Each row comes from the steps of one path. Every step used is in the known rows, and no mark comes twice. Write the path behind each row, first mark first.
(in the rows, 128 means zero)
Known rows
zaruzes posuv rira nifud boba: [101 123  91 214 128 132 116  86 109  88 122 147 126  37  72 143 127 135
 120]
boba posuv rira nifud moved: [ 80 139 103 160 132 150  63 119 110 103 100 125  99 119  94 126  83 163
 113]
moved nifud boba posuv: [ 76 124  74 147 170 118  94 146  98  97  88 127 127 123 103 121 144 141
 126]
vumodap zaruzes: [109  80  70 147 159 144 150 117  94 141 145 127 109 107 129 132 127 105
 140]
boba posuv: [104 123  64 104 177 119  60 133 135 140  99 128  86 111 101 152  98 102
  85]
moved nifud rira: [104  91 103 148 114  99 149 141 114 105 104 112 120 154 111  77 151 142
 125]
rira posuv vemen nifud: [166 170 115 150 159 217  99 131 165 120  84 197  77 118 137 153 105 109
 139]
moved nifud: [119  96 105 130 172 106 137 134 136 116 108 137  80 158 130  82 136 131
 123]
vumodap zaruzes posuv moved: [ 99  87 103 171 135 147 121 107  74 158 164 150 103  62 123 157 129  92
 139]
rira posuv vemen: [159 149 101 157 157 210  79  97 149 131  93 194  96 106 127 160  92 114
 106]
posuv rira: [138  56 100 147 124 149 119 105 101 109 131 143  80 109  85 119  75 123
 131]
posuv vemen nifud boba: [121 111 123 179 137 191 149 127 115 100  83 178  93 106 131 170 116 110
 159]
nifud rira posuv moved: [129 113 105 167 108 192  98  94 117 114 128 141 153 108  94 138  99 138
 112]
vemen nifud rira: [119 103 105 136 116 126 166 151 141 111 102 111 114 126 111 121 137 110
 134]
vumodap zaruzes posuv moved nifud rira: [ 82  95 114 187  90 129 140 135  50 139 154 134 122  90 118 118 165 120
 164]
boba posuv vemen nifud: [119 156 105 118 149 167  73 164 134 133  70 175  38 128 128 166  97  96
 140]
zaruzes vumodap: [123 103 103 114 212  92 114  94 145 144  79 123  77  88  73 131 118 106
 103]
moved nifud rira posuv: [124 137  92 154 126 137 118 140 132 101 100 127 144 142 109  83 151 150
 120]

Write each row's path
[138 138  98 174  99 196  99 106 123 118  93 158 138 104 104 150 108 126
 108] => nifud rira posuv vemen
[ 83 108  82 162 137 135  87 149  70  82  98 135 115 121  81 112 122 155
 155] => moved nifud boba posuv rira
[ 85 123  77 168 147 175  70 115  86 114  80 159 120  81 100 193  99 117
 115] => nifud boba posuv vemen
[103 101  71 158 151 112 131 121  94 160 146 131 115  53 119 154 151  82
 118] => vumodap zaruzes posuv
[ 95 120 112 119 158 140  58 144 106 124 110 154  59 155 117 117  98 135
 135] => boba posuv moved nifud
[132 128  74 154 123 158 107 109 138 115 110 121 166  99  90 133 121 125
  89] => nifud rira posuv
[143 160 143 163 144 217 101 131 150 128  80 179 115 121 149 156 104 125
 122] => rira posuv vemen nifud moved
[114 103  74 121 134 142  52 135  97 119 112 138  71 106  75 142  71 119
 122] => boba posuv rira
[101  98 132 191 122 159 129  88 116  91 118 128 112 125 106 101  88 173
 124] => posuv rira nifud moved
[ 90 124 103 148 158 173 101 147 108 100 102 143 111 105 105 169 108 118
 157] => vemen nifud boba posuv moved
[139 148  96 142 128 162 135 150 158 107 100 127 139 116 106 128 136 116
 129] => vemen nifud rira posuv
[107  94 141 134 153 131 153 145 146 130 101 116 120 133 142 131 122 118
 112] => vemen nifud moved
[ 95 146 133 132 135 166  74 163 121 139  66 158  76 132 139 171  98 113
 123] => boba posuv vemen nifud moved
[ 94  72 131 180 149 162 134 107  84  92 126 154 116 136 120 113 117 153
 154] => posuv moved nifud boba
[ 86  94  62 164 134 157  72 120  68  93 107 128 135  72  60 166  89 132
 128] => nifud boba posuv rira
[ 83 120  74 229 122 154 141 100  62 101 148 139 139  34  89 145 149 133
 164] => vumodap zaruzes posuv rira nifud boba
[ 82 118 111 133 115 135  69 148  90 117 109 133  90 153 103 113 110 144
 138] => boba posuv moved nifud rira
